What can hang from each mark:
mogikis: bize mopin
zapopo: tipa zogo
notore: bize
tipa: mopin zapopo
sefe: zapopo
bize: mogikis notore
gedol: mopin
mopin: gedol mogikis tipa

Each row was made from one small tree. The marks that hang from a mark follow it in brackets, in alphabetical order. Every link used is in the known rows. Write each row's tree.
Known rows:
gedol{mopin}: [-.09,-.07,-.08,.22,-.17,-.16,-.14,.02,-.10,.02,-.23,-.18,-.22,-.08,.13,.06,-.14,-.04,.00]
mogikis{bize mopin{gedol tipa}}: [.01,-.21,-.10,.01,-.39,-.18,-.08,.10,-.14,-.03,.12,.15,-.42,-.10,.16,-.17,-.08,.19,-.27]
mogikis{bize{notore} mopin{gedol tipa}}: [.00,-.07,.04,-.06,-.36,-.14,-.07,.25,-.08,-.04,-.01,.09,-.39,.08,.23,-.02,-.06,.20,-.36]
tipa{mopin{gedol} zapopo}: [-.18,.00,-.14,-.38,.15,.04,.04,-.20,.12,-.05,.10,.12,-.24,-.19,.02,-.05,-.25,-.01,-.17]
tipa{mopin{gedol mogikis{bize}} zapopo{zogo}}: [-.15,-.06,-.24,-.32,.38,-.19,.26,-.13,-.09,-.04,.33,.16,-.10,-.38,.21,-.01,-.09,-.04,-.38]
mogikis{bize{notore} mopin{gedol tipa{zapopo}}}: [-.08,-.15,-.04,-.09,-.09,-.05,-.02,.14,.00,.07,.00,.24,-.47,-.03,.20,.12,-.05,.14,-.45]
gedol{mopin{mogikis{bize} tipa{zapopo{zogo}}}}: [-.11,-.17,-.30,.39,-.07,-.49,.14,-.01,-.35,.22,-.12,-.03,-.15,-.37,.35,.30,.02,-.17,-.36]
mopin{gedol mogikis tipa{zapopo{zogo}}}: [-.12,-.11,-.38,-.11,-.22,-.33,.28,-.10,-.21,.21,-.23,.12,-.10,-.41,.20,.30,-.02,-.09,-.13]
bize{notore}: [.00,.14,.14,-.07,.06,.04,.03,.18,.07,-.02,-.13,-.06,.03,.19,.09,.17,.03,.03,-.09]
mogikis{bize{notore}}: [.07,.07,.10,.07,.20,.05,-.01,.21,.02,-.13,.17,.01,-.02,.19,.19,.04,-.03,.12,-.30]
tipa{mopin{mogikis{bize}} zapopo{zogo}}: [-.13,-.01,-.12,-.17,.54,-.24,.30,-.11,-.10,.07,.43,.16,.12,-.32,.17,.05,.13,-.17,-.43]
notore{bize{mogikis{mopin{gedol tipa{zapopo}}}}}: [.19,-.12,.09,-.22,-.12,.19,.05,.05,.04,.24,-.06,.30,-.48,.05,-.30,.07,.15,.24,-.35]
zapopo{tipa{mopin{gedol mogikis{bize}}} zogo}: [-.32,.16,-.15,-.28,.38,-.14,.06,.01,-.02,-.21,.43,.02,.01,-.32,.17,.01,.06,-.04,-.31]
sefe{zapopo{tipa}}: [-.50,.06,-.03,.11,.53,.21,-.04,.05,.14,-.05,.19,.08,.01,-.30,-.31,.32,.28,-.11,.00]
mopin{gedol mogikis{bize} tipa{zapopo{zogo}}}: [-.05,-.16,-.41,.00,-.07,-.30,.25,-.04,-.25,.10,.04,.18,-.15,-.41,.30,.19,-.08,-.02,-.33]
mopin{gedol mogikis tipa{zapopo}}: [-.16,-.12,-.33,.11,-.55,-.20,.17,-.09,-.17,.18,-.35,.06,-.18,-.29,.30,.21,-.13,-.01,-.13]
gedol{mopin{mogikis}}: [-.19,-.08,-.09,.41,-.41,-.26,-.02,.05,-.21,.09,-.37,-.25,-.14,-.14,.33,.09,-.04,-.05,-.04]
notore{bize{mogikis{mopin{gedol tipa}}}}: [.27,-.05,.16,-.18,-.35,.12,.02,.15,-.04,.13,-.06,.17,-.40,.13,-.26,-.06,.14,.30,-.26]
bize{mogikis{mopin} notore}: [.12,-.17,.35,-.11,.14,.08,.10,.34,-.01,.18,-.04,-.03,-.18,.32,-.16,.06,.24,.21,-.28]
mopin{gedol mogikis{bize}}: [-.07,-.12,-.20,.14,-.29,-.03,.03,.07,-.14,-.14,.00,-.02,-.18,-.13,.38,-.15,-.19,.22,-.19]
mopin{gedol mogikis{bize{notore}} tipa}: [.01,.04,-.14,.22,-.61,-.25,.12,.23,-.25,-.08,-.22,-.09,-.12,-.01,.49,.09,-.15,.16,-.29]

Write each row's tree:
[-.18,.08,-.07,-.12,-.41,-.16,.11,-.03,-.11,-.11,-.07,-.13,-.04,-.14,.27,-.18,-.16,.06,-.07]  tipa{mopin{gedol mogikis}}
[.07,-.35,.10,-.20,-.05,.08,.03,.14,-.06,.08,.02,.01,-.40,.06,-.19,-.19,.02,.30,-.14]  bize{mogikis{mopin{gedol}}}
[-.10,.05,-.06,-.45,.65,-.16,.21,-.20,.04,.09,.33,.18,.08,-.26,-.13,.12,.09,-.25,-.21]  tipa{mopin zapopo{zogo}}
[.08,-.21,.22,-.05,.08,-.04,.19,.25,-.05,.34,-.10,.09,-.22,.20,-.14,.26,.27,.09,-.38]  bize{mogikis{mopin{tipa{zapopo}}} notore}
[-.03,-.08,.22,-.01,.14,.04,-.07,.27,.02,-.01,.19,.11,-.22,.17,.13,-.02,.14,.16,-.38]  mogikis{bize{notore} mopin}
[-.11,.14,.01,-.07,-.26,-.13,.10,.15,-.08,-.22,.08,-.12,-.06,.01,.42,-.15,-.19,.14,-.32]  tipa{mopin{gedol mogikis{bize{notore}}}}
[-.21,-.01,-.22,-.42,.23,-.20,.28,-.17,-.07,.06,.09,.11,-.06,-.39,.12,.08,-.04,-.12,-.20]  tipa{mopin{gedol mogikis} zapopo{zogo}}
[-.07,-.12,.11,-.17,-.01,.09,-.12,.25,.05,-.12,.09,.10,-.42,.11,.18,-.09,-.08,.28,-.33]  mogikis{bize{notore} mopin{gedol}}
[-.05,-.10,-.31,-.11,-.27,-.10,.06,-.12,-.03,.09,-.20,.14,-.27,-.22,.08,.17,-.23,-.01,-.09]  mopin{gedol tipa{zapopo}}
[.14,-.36,.01,-.19,.31,-.19,.26,.07,-.16,.39,.13,.19,-.17,-.10,-.30,.16,.32,-.01,-.30]  bize{mogikis{mopin{tipa{zapopo{zogo}}}}}
[-.06,.00,-.09,.58,-.57,-.45,.00,.22,-.34,.05,-.35,-.25,-.11,-.01,.53,.21,-.06,-.02,-.32]  gedol{mopin{mogikis{bize{notore}} tipa}}
[-.34,.21,-.03,-.28,.08,.09,-.14,-.05,.18,-.22,.19,-.03,-.13,-.14,.02,-.04,-.11,.00,-.11]  zapopo{tipa{mopin{gedol}}}
[.03,.09,-.01,.40,-.46,-.32,.17,.23,-.26,.05,-.12,-.08,.12,.07,.45,.16,.09,.03,-.35]  mopin{mogikis{bize{notore}} tipa}
[-.51,.15,-.15,-.39,.74,.01,.09,.00,.09,-.19,.40,.08,-.01,-.50,-.35,.23,.20,-.17,-.04]  sefe{zapopo{tipa{mopin{gedol}} zogo}}
[-.07,-.01,-.06,.09,-.27,.01,.06,.23,-.10,-.16,-.10,-.06,-.15,.03,.44,.01,-.18,.24,-.27]  mopin{gedol mogikis{bize{notore}}}
[-.48,.19,-.04,-.26,.85,-.03,.13,.00,.07,-.09,.46,.09,.17,-.44,-.39,.30,.39,-.26,-.08]  sefe{zapopo{tipa{mopin} zogo}}
[-.12,-.22,-.19,-.36,-.03,-.22,.10,-.07,-.07,.25,-.06,.27,-.37,-.31,-.07,.16,.07,-.05,-.14]  mogikis{mopin{gedol tipa{zapopo{zogo}}}}
[-.05,-.24,-.05,.12,.03,-.15,.00,.00,-.07,.20,.21,.29,-.28,-.13,.08,.03,.14,-.01,-.42]  mogikis{bize mopin{tipa{zapopo}}}
[.03,-.16,.02,.17,-.23,-.24,-.03,.11,-.15,.09,.20,.15,-.20,-.04,.11,-.10,.14,.05,-.32]  mogikis{bize mopin{tipa}}
[-.01,-.23,-.10,-.07,.31,-.25,.10,.00,-.13,.24,.33,.35,-.21,-.25,-.02,.11,.23,-.08,-.42]  mogikis{bize mopin{tipa{zapopo{zogo}}}}
[-.06,-.24,-.03,-.11,-.07,.06,-.15,.09,-.02,-.10,.20,.16,-.46,-.09,.11,-.26,-.10,.25,-.25]  mogikis{bize mopin{gedol}}
[.23,-.04,.33,-.13,.05,.26,.00,.15,.05,.16,.09,.19,-.27,.22,-.35,-.07,.31,.25,-.29]  notore{bize{mogikis{mopin}}}
[.05,-.26,.10,-.19,-.06,.01,.14,.25,-.04,.25,-.20,.07,-.41,.14,-.10,.20,.06,.20,-.35]  bize{mogikis{mopin{gedol tipa{zapopo}}} notore}
[.08,-.36,.07,.01,.04,-.09,.16,.08,-.12,.37,.01,.14,-.24,.01,-.23,.08,.24,.07,-.30]  bize{mogikis{mopin{tipa{zapopo}}}}
[.21,-.09,.21,-.10,.01,.15,.09,.07,.03,.33,.02,.30,-.30,.10,-.34,.12,.33,.14,-.38]  notore{bize{mogikis{mopin{tipa{zapopo}}}}}
[-.13,.10,.00,-.20,.57,-.20,.32,.02,-.06,.06,.32,.12,.14,-.17,.23,.19,.15,-.14,-.49]  tipa{mopin{mogikis{bize{notore}}} zapopo{zogo}}
